Every row comes from one small tree of marks. The marks that hang from a mark follow it in brackets, in alphabetical order. Every link used is in the known rows. Which tree was each row made from?
Known rows
lariv[refel[pebas[folesut]]]: [ 0.11  0.06 -0.27 -0.53 -0.12  0.21 -0.23  0.06  0.22  0.03  0.42 -0.25
 -0.45  0.33 -0.75 -0.71  0.27  0.06  0.45  0.02  0.29]
folesut[gizup pebas[tukin]]: [-0.28 -0.07 -0.28 -0.37 -0.15 -0.10 -0.19 -0.17  0.29 -0.07  0.52 -0.21
 -0.17  0.57 -0.81 -0.36  0.45  0.21  0.50 -0.48 -0.19]
lariv[refel[pebas[folesut[gizup] lupati]]]: [ 0.02  0.03 -0.09 -0.59 -0.10  0.19 -0.19  0.00  0.33 -0.12  0.39 -0.28
 -0.39  0.40 -0.71 -0.57  0.31  0.05  0.43 -0.23 -0.06]
lariv[refel[pebas[folesut lupati tukin[vokog]]]]: [-0.03 -0.03 -0.20 -0.56 -0.11  0.10 -0.14  0.09  0.30 -0.06  0.34 -0.44
 -0.25  0.34 -0.59 -0.30  0.30 -0.07  0.36 -0.10 -0.13]
refel[pebas[folesut]]: [-0.12 -0.07 -0.43 -0.54 -0.13  0.18 -0.16  0.07  0.24 -0.09  0.45 -0.41
 -0.54  0.41 -0.67 -0.45  0.32  0.21  0.54 -0.43  0.37]
lariv[refel[pebas[folesut lupati]]]: [ 0.08  0.00 -0.20 -0.56 -0.12  0.21 -0.16  0.09  0.26 -0.02  0.35 -0.35
 -0.38  0.37 -0.64 -0.56  0.26  0.02  0.46 -0.13  0.06]
folesut[gizup pebas[lupati]]: [-0.26 -0.03 -0.26 -0.44 -0.09  0.05 -0.16 -0.10  0.28 -0.08  0.50 -0.21
 -0.26  0.66 -0.67 -0.37  0.42  0.25  0.55 -0.59 -0.43]
tukin[pebas[folesut[gizup[refel]] lupati] vokog]: [-0.32  0.06 -0.27 -0.53  0.04  0.07 -0.14  0.11  0.36 -0.07  0.50 -0.38
 -0.26  0.57 -0.25  0.10  0.53  0.08  0.28 -0.16 -0.27]
gizup[folesut refel[pebas]]: [ 0.40 -0.07 -0.12 -0.49 -0.22  0.20 -0.14 -0.25  0.22  0.42  0.28 -0.39
 -0.20  0.32 -0.54 -0.13  0.36  0.21  0.43  0.01  0.33]
folesut[gizup[refel[pebas[lupati tukin[vokog]]]]]: [-0.08  0.00 -0.12 -0.49 -0.10  0.04 -0.19 -0.12  0.30  0.09  0.36 -0.41
 -0.17  0.48 -0.47 -0.04  0.55  0.09  0.39 -0.30 -0.09]
tukin[pebas[folesut refel]]: [-0.23 -0.01 -0.25 -0.38 -0.07  0.09 -0.11  0.10  0.19 -0.04  0.39 -0.41
 -0.38  0.41 -0.56 -0.30  0.46  0.09  0.45 -0.09  0.49]
lariv[refel]: [ 0.17  0.05 -0.33 -0.33 -0.13  0.12 -0.17  0.19  0.18  0.19  0.44 -0.15
 -0.22  0.33 -0.74 -0.71  0.35 -0.03  0.48  0.34  0.47]
refel[pebas[folesut[gizup] lupati tukin[vokog]]]: [-0.36 -0.14 -0.22 -0.62 -0.10  0.01 -0.08  0.01  0.42 -0.31  0.40 -0.54
 -0.31  0.48 -0.54  0.04  0.42  0.09  0.41 -0.68 -0.32]
pebas[folesut[gizup] lupati refel tukin[vokog]]: [-0.43 -0.28  0.22 -0.44 -0.12 -0.11  0.06  0.01  0.42 -0.35  0.25 -0.47
  0.07  0.34 -0.73  0.17  0.62 -0.09  0.33 -0.42 -0.25]
pebas[refel tukin]: [-0.13 -0.21 -0.13 -0.23 -0.21 -0.09  0.00  0.06  0.16  0.07  0.22 -0.52
 -0.02  0.26 -0.78 -0.17  0.52 -0.07  0.52 -0.05  0.60]
pebas[folesut[gizup] lupati refel]: [-0.28 -0.25  0.24 -0.43 -0.12  0.06  0.03  0.00  0.36 -0.28  0.26 -0.34
 -0.15  0.38 -0.83 -0.25  0.55  0.05  0.49 -0.49  0.06]
folesut[pebas[tukin]]: [-0.17 -0.13 -0.48 -0.32 -0.18 -0.04 -0.13  0.00  0.16  0.11  0.43 -0.37
 -0.15  0.49 -0.69 -0.31  0.35  0.15  0.55 -0.32  0.02]
gizup[refel[pebas]]: [ 0.20  0.01 -0.33 -0.42 -0.15  0.21 -0.23 -0.05  0.10  0.40  0.30 -0.46
 -0.33  0.37 -0.48 -0.32  0.41  0.14  0.51 -0.07  0.47]
gizup[folesut[pebas[tukin]] refel]: [ 0.30 -0.21 -0.04 -0.36 -0.26  0.03 -0.11 -0.31  0.23  0.43  0.26 -0.32
  0.13  0.35 -0.62 -0.01  0.38  0.17  0.40 -0.01  0.02]

Write each row's tree
[-0.29 -0.18 -0.34 -0.58 -0.12  0.04 -0.03  0.12  0.33 -0.18  0.35 -0.63
 -0.30  0.43 -0.47  0.06  0.35  0.06  0.44 -0.58 -0.16] : refel[pebas[folesut lupati tukin[vokog]]]
[-0.18 -0.18 -0.34 -0.50 -0.18  0.04 -0.08  0.03  0.30 -0.15  0.38 -0.51
 -0.37  0.37 -0.67 -0.25  0.33  0.13  0.51 -0.51  0.32] : refel[pebas[folesut tukin]]
[-0.19 -0.07 -0.09 -0.44 -0.10 -0.03 -0.19 -0.22  0.28  0.11  0.35 -0.36
  0.03  0.58 -0.50  0.06  0.53  0.11  0.37 -0.41 -0.65] : folesut[gizup[refel] pebas[lupati tukin[vokog]]]
[ 0.31 -0.23  0.03 -0.48 -0.26  0.10 -0.01 -0.25  0.30  0.33  0.15 -0.57
  0.01  0.33 -0.43  0.19  0.36  0.10  0.41 -0.22  0.04] : gizup[folesut refel[pebas[lupati tukin]]]
[-0.19 -0.30  0.08 -0.38 -0.15  0.11  0.08  0.13  0.26 -0.15  0.19 -0.47
 -0.13  0.32 -0.74 -0.20  0.47  0.00  0.53 -0.36  0.24] : pebas[folesut lupati refel]
[ 0.00 -0.01 -0.11 -0.43 -0.14  0.04 -0.21 -0.19  0.28  0.12  0.37 -0.34
 -0.22  0.43 -0.63 -0.26  0.52  0.14  0.45 -0.27  0.25] : folesut[gizup[refel[pebas[tukin]]]]
[-0.23 -0.04 -0.35 -0.34 -0.14 -0.03 -0.19 -0.05  0.06  0.14  0.36 -0.42
 -0.13  0.41 -0.70 -0.17  0.47  0.07  0.44 -0.13 -0.09] : folesut[pebas[refel tukin[vokog]]]
[ 0.15 -0.08 -0.27 -0.39 -0.19  0.11 -0.17 -0.07  0.14  0.34  0.23 -0.55
 -0.20  0.34 -0.47 -0.16  0.42  0.07  0.48 -0.14  0.42] : gizup[refel[pebas[tukin]]]
[-0.23 -0.11 -0.21 -0.60 -0.10  0.15 -0.10 -0.01  0.37 -0.27  0.41 -0.41
 -0.48  0.51 -0.62 -0.30  0.36  0.21  0.53 -0.72 -0.06] : refel[pebas[folesut[gizup] lupati]]
[-0.31  0.13 -0.66 -0.44  0.04  0.06 -0.11  0.31  0.22  0.07  0.53 -0.50
 -0.34  0.61 -0.15  0.06  0.45  0.05  0.39 -0.01 -0.09] : tukin[pebas[lupati] vokog]
[ 0.07 -0.01 -0.26 -0.48 -0.15  0.09 -0.12  0.07  0.23  0.07  0.29 -0.46
 -0.25  0.37 -0.57 -0.39  0.28 -0.07  0.47 -0.09  0.04] : lariv[refel[pebas[lupati tukin]]]
[-0.12 -0.15  0.01 -0.39 -0.15 -0.03 -0.14 -0.26  0.29  0.10  0.29 -0.36
  0.04  0.56 -0.59 -0.06  0.48  0.14  0.45 -0.52 -0.46] : folesut[gizup[refel] pebas[lupati tukin]]
[ 0.16 -0.06 -0.25 -0.45 -0.14  0.22 -0.15 -0.01  0.14  0.34  0.22 -0.54
 -0.28  0.42 -0.38 -0.16  0.40  0.11  0.52 -0.22  0.23] : gizup[refel[pebas[lupati]]]
[-0.04 -0.20 -0.27 -0.44 -0.19 -0.03  0.00 -0.10  0.32  0.10  0.41 -0.38
  0.04  0.47 -0.59  0.09  0.33  0.16  0.42 -0.23 -0.39] : gizup[folesut[pebas[lupati tukin[vokog]]]]
[ 0.36 -0.11 -0.10 -0.38 -0.22  0.14 -0.16 -0.28  0.18  0.48  0.32 -0.23
 -0.01  0.38 -0.62 -0.18  0.37  0.24  0.43  0.07  0.08] : gizup[folesut[pebas] refel]
[-0.03 -0.06 -0.03 -0.56 -0.14  0.07 -0.13 -0.03  0.37 -0.16  0.34 -0.35
 -0.25  0.37 -0.71 -0.41  0.32 -0.02  0.41 -0.29 -0.10] : lariv[refel[pebas[folesut[gizup] lupati tukin]]]
[-0.04 -0.20 -0.10 -0.42 -0.20 -0.02 -0.01 -0.18  0.25  0.11  0.30 -0.41
  0.05  0.40 -0.66  0.11  0.39  0.10  0.41 -0.18 -0.34] : gizup[folesut[pebas[lupati refel tukin[vokog]]]]
[ 0.05 -0.23 -0.06 -0.47 -0.19  0.12 -0.07 -0.05  0.26  0.15  0.16 -0.60
 -0.13  0.35 -0.45 -0.01  0.40  0.05  0.46 -0.40  0.16] : gizup[refel[pebas[folesut lupati tukin]]]
[ 0.06 -0.17 -0.27 -0.43 -0.20  0.08 -0.02 -0.12  0.29  0.14  0.42 -0.28
 -0.11  0.50 -0.65 -0.17  0.29  0.25  0.52 -0.26 -0.19] : gizup[folesut[pebas[lupati]]]
[ 0.25 -0.16 -0.05 -0.52 -0.21  0.09 -0.05 -0.22  0.29  0.34  0.20 -0.58
  0.00  0.34 -0.38  0.27  0.39  0.08  0.35 -0.11 -0.10] : gizup[folesut refel[pebas[lupati tukin[vokog]]]]
[ 0.06 -0.03 -0.21 -0.50 -0.16  0.10 -0.17  0.03  0.26 -0.02  0.36 -0.34
 -0.31  0.29 -0.75 -0.53  0.28 -0.02  0.42 -0.05  0.23] : lariv[refel[pebas[folesut tukin]]]
